Each row was made from one small tree. The marks that hang from a mark follow it in brackets, in alphabetical order. Every link used is in the known rows. Write each row's tree.
Known rows
maka[zasa[gevev[zasoz] vadap]]: [-2.90 -0.32  1.50  2.00 -3.53  0.08  0.27  1.57  3.33  0.32 -0.09  1.18
 -0.08  1.69  0.46 -2.76 -2.76 -1.01  4.92  0.99 -1.52 -0.03  0.64]
zasa[kifa vadap vezovis zuro]: [-5.98  0.12  1.66  1.58  3.88  0.29 -0.67  2.11 -0.46 -1.35  0.49  1.57
 -2.68 -1.29  2.30  1.58 -3.08 -2.22  1.39  0.31 -2.77  0.29  2.49]
zasoz[gevev]: [-4.53 -2.65 -0.45  2.58 -3.59 -0.84 -0.11  4.18  4.04 -0.31 -0.01  2.39
 -3.20  1.82 -0.68 -3.22 -3.40 -1.84  4.68 -1.92 -1.02  1.24  0.12]
maka[zasa[kifa vadap vezovis zusi]]: [-3.56 -2.99  1.39  2.17  0.05 -0.23 -1.04  0.13  1.89 -1.19 -0.15  1.40
 -0.62  0.51  0.66 -1.12 -3.58 -1.68  4.16  2.70 -1.84  0.56  1.18]
vezovis[zasa[zusi]]: [-1.57 -3.80 -0.89  0.61 -4.95 -0.16 -0.92 -0.38  1.66  1.03  0.45  1.85
 -2.64  0.99  0.55 -3.65 -0.77 -1.90  1.21  0.13 -1.09  0.66  2.24]
gevev[zasoz]: [-3.84 -3.48  1.44  1.14 -0.10 -0.45 -0.18  0.82  1.88  2.77  0.57  0.31
 -2.90  0.04  2.39 -2.17 -1.52 -1.07  2.90 -2.92 -2.07  1.25  2.00]
vezovis[zasa[kifa]]: [-2.91 -4.37 -1.67  0.06 -7.44  0.49 -1.02 -0.09  1.86  0.93 -0.26  1.82
 -2.90  1.54  2.18 -3.45 -1.41 -1.43  2.03 -1.17 -1.04 -0.42  3.52]
vadap[zasa[zusi]]: [-2.62 -2.97  2.21  0.76  1.83 -0.62 -0.88 -0.68  2.09  0.82 -0.10  2.41
 -4.48  1.14 -1.11 -3.18 -1.34 -1.88  1.36 -0.92 -0.10  0.10  1.08]
zuro[zasa[maka]]: [-4.19  0.58 -0.11 -0.63 -3.06 -0.82 -0.33 -0.99  3.47  0.31  0.68  3.20
  0.02  1.13  0.76 -3.60 -2.03 -1.32  3.15 -1.04 -0.06  0.07  1.70]
zasa[gevev kifa maka vezovis zusi]: [-3.28 -3.33  4.65  2.90  6.74 -0.62 -1.02  4.08  0.67 -2.14 -1.89  1.41
  0.38  0.39  0.88  1.58 -6.98 -3.15  3.01  2.61 -2.73  6.87 -0.62]
badut[zasa[kifa]]: [-3.39 -4.77 -2.73  0.67 -5.26  0.02 -0.66 -0.97  1.91  0.75 -0.51  2.38
 -4.50  1.28  1.10 -3.32 -2.12 -1.25  2.28 -2.39 -1.07 -0.52  2.54]
vezovis[zasa[maka vadap]]: [-0.86  1.71 -0.06  0.17 -5.63 -0.18 -0.19  0.50  2.57  0.50  1.33  2.80
  0.06  1.89  0.94 -2.77  0.16 -1.12  0.94  1.10 -0.56 -2.23  3.69]
vadap[zasa[gevev zusi]]: [-2.57 -2.57  2.94  1.41  2.28 -0.23 -0.52  1.36  2.33  0.14 -1.08  2.04
 -4.21  1.73 -1.75 -3.16 -2.72 -2.23  1.75 -0.68 -0.40  1.70 -0.12]
zasa[zuro]: [-4.72 -1.13 -0.30  0.27 -0.79 -0.36 -0.36 -0.55  0.35  0.98  1.16  2.55
 -2.92 -0.46  1.65 -1.01 -1.31 -2.26  2.51 -1.05 -1.68  1.53  1.33]
badut[zasa[kifa zuro]]: [-3.74 -3.63 -2.30  1.32 -5.07 -0.34 -0.63 -2.08  0.28  0.74 -0.38  3.45
 -4.34 -0.20  1.31 -2.20 -2.47 -1.72  1.51 -2.03 -1.44  0.06  2.41]
zusi[zasa[gevev kifa maka vadap zuro]]: [-4.60  0.02  4.01  2.70 -1.19 -0.47 -0.92 -0.63  1.01 -0.85 -0.75  2.59
 -1.45  0.98  2.06 -1.12 -4.77 -1.70  3.38 -1.12 -2.21 -0.02  1.32]
zusi[zasa[gevev zuro]]: [-4.93 -0.25  1.88  1.30 -1.61  0.00 -0.51 -0.34  1.83  0.22 -0.17  2.31
 -2.64  1.48  1.30 -3.35 -3.35 -2.26  3.86 -3.14 -1.67  1.70  1.07]
vezovis[zasa[gevev kifa maka zuro zusi]]: [-1.64 -3.28  1.87  2.64 -4.51 -0.64 -1.10 -0.37 -0.52 -0.19 -1.21  3.38
 -0.77 -0.42  1.23 -0.71 -4.43 -2.56  1.04  2.00 -2.02  3.21  1.07]
maka[zasa[kifa vadap vezovis zuro zusi]]: [-3.87 -1.84  1.87  2.69  0.17 -0.53 -1.00 -1.00  0.32 -1.19  0.08  2.42
 -0.50 -1.05  0.85  0.04 -3.94 -2.14  3.46  3.12 -2.18  1.16  1.10]
zuro[zasa[gevev kifa maka vadap zusi]]: [-4.51 -3.10  2.52  2.31 -0.66 -0.77 -0.97  0.47  1.91 -1.41 -1.33  1.72
 -1.45  0.25  0.26 -1.83 -5.31 -1.37  2.71  0.95 -1.75  0.62 -0.62]
badut[zasa[gevev zuro zusi]]: [-2.36 -2.81 -0.72  2.37 -1.80 -0.60 -0.14 -0.36  0.34  0.19 -0.59  3.11
 -3.85 -0.20 -0.94 -2.40 -3.24 -2.52  1.13 -0.58 -1.79  2.68 -0.08]

Write each row's tree
[-4.45 -1.80  2.55  1.53 -1.19  0.01 -0.43  0.65  3.09  1.07 -0.56  0.84
 -2.67  2.22  1.64 -4.23 -3.29 -1.56  4.28 -4.17 -1.75  1.40  1.43] => zusi[zasa[gevev[zasoz]]]
[-4.36 -1.99  3.04  2.40 -0.41 -0.59 -0.65  1.09 -0.46 -0.69 -1.51  3.22
 -0.40 -0.33  2.33  1.52 -6.04 -2.54  3.33  1.07 -2.45  4.42 -0.10] => zasa[gevev kifa maka zuro]
[-3.02  1.40  2.37  2.72  1.57 -0.29 -0.04  1.49  1.36 -1.54  0.19  2.42
  0.60 -0.06 -0.74 -0.64 -3.83 -2.61  3.56  3.44 -1.98  2.62 -0.15] => maka[zasa[gevev vadap vezovis zuro zusi]]
[-3.47  3.97  3.13  0.61  2.03 -0.43 -0.40  0.56  3.27 -0.65  1.36  2.34
  0.32  2.35  1.19 -2.40 -1.65 -1.63  2.90 -1.32 -1.00 -1.01  3.39] => zusi[zasa[maka vadap vezovis]]
[-3.70 -2.66  4.72  4.68  4.32 -0.87 -0.25  2.03 -1.22  0.19 -0.43  0.41
 -3.66 -2.29  0.18  0.81 -4.40 -2.17  1.02  1.08 -3.97  2.70 -1.74] => zasa[gevev[zasoz] vadap zuro zusi]
[-3.29 -2.22 -0.23  2.67  0.75 -0.53 -0.70 -0.57 -0.49 -0.81 -0.05  2.78
 -4.00 -1.29  0.11 -0.57 -3.06 -2.18 -0.07  0.23 -2.25  0.22  2.02] => badut[zasa[kifa vadap vezovis zuro zusi]]
[-2.77 -0.27  4.73  1.98  4.87 -1.23 -1.11 -1.02 -0.19 -0.54 -0.58  4.34
 -1.62 -1.01 -0.05  0.37 -3.78 -2.87  0.33  1.06 -0.59  2.33  1.88] => vadap[zasa[kifa maka vezovis zuro zusi]]
[-3.57 -1.81  2.85  1.93 -0.08 -1.28 -0.35  0.18  2.36  0.29 -0.83  2.10
 -0.28 -0.07  0.06 -2.78 -4.67 -1.72  2.67 -0.29 -1.37  2.97 -0.50] => zuro[zasa[gevev[zasoz] maka zusi]]
[-2.30 -2.83 -1.44  0.88 -4.96 -0.65 -0.57 -1.42  1.82  0.55 -0.36  3.53
 -2.12  1.27  1.17 -2.38 -2.55 -1.27  2.11 -0.99 -0.80 -0.14  2.78] => badut[zasa[kifa maka]]
[-4.02 -0.64  0.41  1.02 -2.02  0.34 -0.53  0.90  2.90 -0.98  0.23  1.67
 -0.01  1.46  1.28 -1.65 -2.73 -1.37  4.69  1.58 -1.28 -0.54  2.42] => maka[zasa[kifa vadap vezovis]]
[-3.88 -0.88  4.71  3.63  8.07 -0.70 -0.02  3.58 -0.89 -0.20 -0.60  1.25
 -1.41 -2.32  0.24  1.09 -5.33 -3.66  1.24  0.44 -3.50  7.51 -0.78] => zasa[gevev[zasoz] vezovis zuro zusi]
[-1.23 -3.16  2.03  2.58 -3.95 -0.22 -0.98  1.37  1.06 -0.68 -1.03  1.81
 -1.15  1.03  0.73 -1.34 -3.57 -1.63  1.14  2.38 -1.95  0.55  1.32] => vezovis[zasa[gevev kifa maka vadap zusi]]
[-4.45 -0.22  2.79  0.77  0.55 -0.40 -1.15 -0.43  2.53 -0.43 -0.07  2.50
 -0.24  1.89  2.56 -2.14 -3.61 -1.96  3.88 -2.17 -1.20  1.19  3.35] => zusi[zasa[kifa maka vezovis]]
[-3.58 -3.49  5.30  4.78  3.26 -1.21 -1.21  0.86 -1.90 -1.76 -1.47  2.12
 -1.67 -1.74  1.00  2.97 -6.55 -2.32  1.74  3.82 -3.70  2.96 -1.77] => zasa[gevev kifa maka vadap zuro zusi]
[-3.05  3.90  3.47  2.16  1.77 -0.63  0.42  2.58  0.65 -1.03  0.54  2.98
  0.44  0.29  0.45  1.12 -3.26 -2.05  2.02  2.31 -2.14  1.33 -0.08] => zasa[gevev maka vadap zuro]
[-2.47  4.18  5.76  3.55  9.11 -1.12  0.12  3.96 -0.47 -2.47  0.39  2.75
  1.37 -1.21 -0.76  2.82 -4.72 -3.32  0.57  4.41 -2.92  4.53 -0.79] => zasa[gevev maka vadap vezovis zuro zusi]
[-1.83  3.77  4.97  1.05  4.58 -0.42  0.45  3.22  3.10  0.21 -0.49  3.26
  0.12  1.64 -0.77 -1.85 -2.82 -2.25  1.35 -0.81  0.05  2.37  2.26] => vadap[zasa[gevev[zasoz] maka vezovis]]
[-2.53  1.91  3.81  1.94  7.27 -1.77 -0.60  0.20 -0.86 -0.79  1.24  3.94
  1.41 -2.05  0.56  2.12 -3.35 -3.58  0.90  3.03 -2.01  5.42  0.86] => zasa[maka vezovis zuro zusi]
[-2.53 -5.57  1.76  3.24 -4.46 -0.27 -1.04 -0.02 -0.81  0.87 -1.62  1.87
 -3.03 -1.23  1.61 -1.45 -4.40 -2.31  0.84 -0.06 -2.70  3.08  1.13] => vezovis[zasa[gevev[zasoz] kifa zuro zusi]]
[-3.74 -1.73  0.90  0.45 -1.21 -1.35 -0.85 -1.67  2.51  0.10  0.35  2.83
 -0.60  0.12  0.15 -3.03 -2.84 -1.64  2.61  0.08 -0.64  1.09  0.46] => zuro[zasa[maka zusi]]
[-2.02  3.78  3.02 -0.41  3.65 -0.52 -0.01  1.30  3.21 -0.01  0.67  3.95
 -0.23  1.94 -0.66 -2.16 -1.02 -2.16  1.28 -0.40  0.80  0.57  3.22] => vadap[zasa[maka vezovis]]
[-4.27  3.39  1.30 -0.27  0.69 -0.24  0.28  2.76  3.91 -1.17 -0.06  2.93
  1.55  1.58 -0.10 -2.94 -3.66 -2.20  3.10 -0.55 -0.41  2.80  1.21] => zuro[zasa[gevev maka vezovis]]
[-2.38 -5.41 -0.06  1.73 -4.89  0.05 -1.41 -0.22  0.91  0.20 -0.28  1.06
 -3.76  0.59  1.27 -2.42 -1.74 -1.30  0.87  0.71 -1.94 -1.46  2.30] => vezovis[zasa[kifa vadap zusi]]
[-3.00 -2.01  1.30  2.64 -5.72  0.37 -0.40  1.25  0.21  0.61 -0.86  1.70
 -2.66 -0.32  1.95 -1.51 -3.07 -1.50  0.78 -0.41 -2.47 -0.17  2.43] => vezovis[zasa[gevev[zasoz] kifa vadap zuro]]
[-3.78 -2.14  4.23  2.86  6.07 -1.58 -1.47 -0.45 -1.95 -1.23 -0.24  3.44
  0.23 -2.67  1.97  3.16 -5.50 -3.38  1.31  2.82 -2.75  5.48  0.98] => zasa[kifa maka vezovis zuro zusi]
[-2.85 -1.52  2.72  0.44 -0.39 -0.61 -0.91 -0.83  2.20  0.51 -0.66  3.47
 -2.37  1.60  0.59 -2.01 -2.37 -1.46  2.05 -0.80  0.26 -0.59  2.49] => vadap[zasa[kifa maka]]
[-3.28  0.18  3.90  1.71 -0.96 -0.66 -0.33  0.22  2.98  0.83 -0.39  1.94
 -0.35  2.14  1.72 -3.18 -3.70 -1.57  4.12 -2.79 -1.46  1.69  1.57] => zusi[zasa[gevev[zasoz] maka]]
[-2.90 -1.48  3.42  1.94  2.62 -0.55 -0.50  0.23  0.75  0.14 -0.89  3.13
 -4.13  0.19 -1.56 -2.00 -3.11 -2.71  1.03 -0.35 -0.74  2.25 -0.24] => vadap[zasa[gevev zuro zusi]]
[-0.96 -2.27 -0.73  1.43 -2.22 -1.35 -0.44 -1.76  1.62  0.62  0.38  3.56
 -1.93  0.78 -0.41 -2.58 -1.81 -1.75  1.30  0.26 -0.85  0.91  1.49] => badut[zasa[maka zusi]]
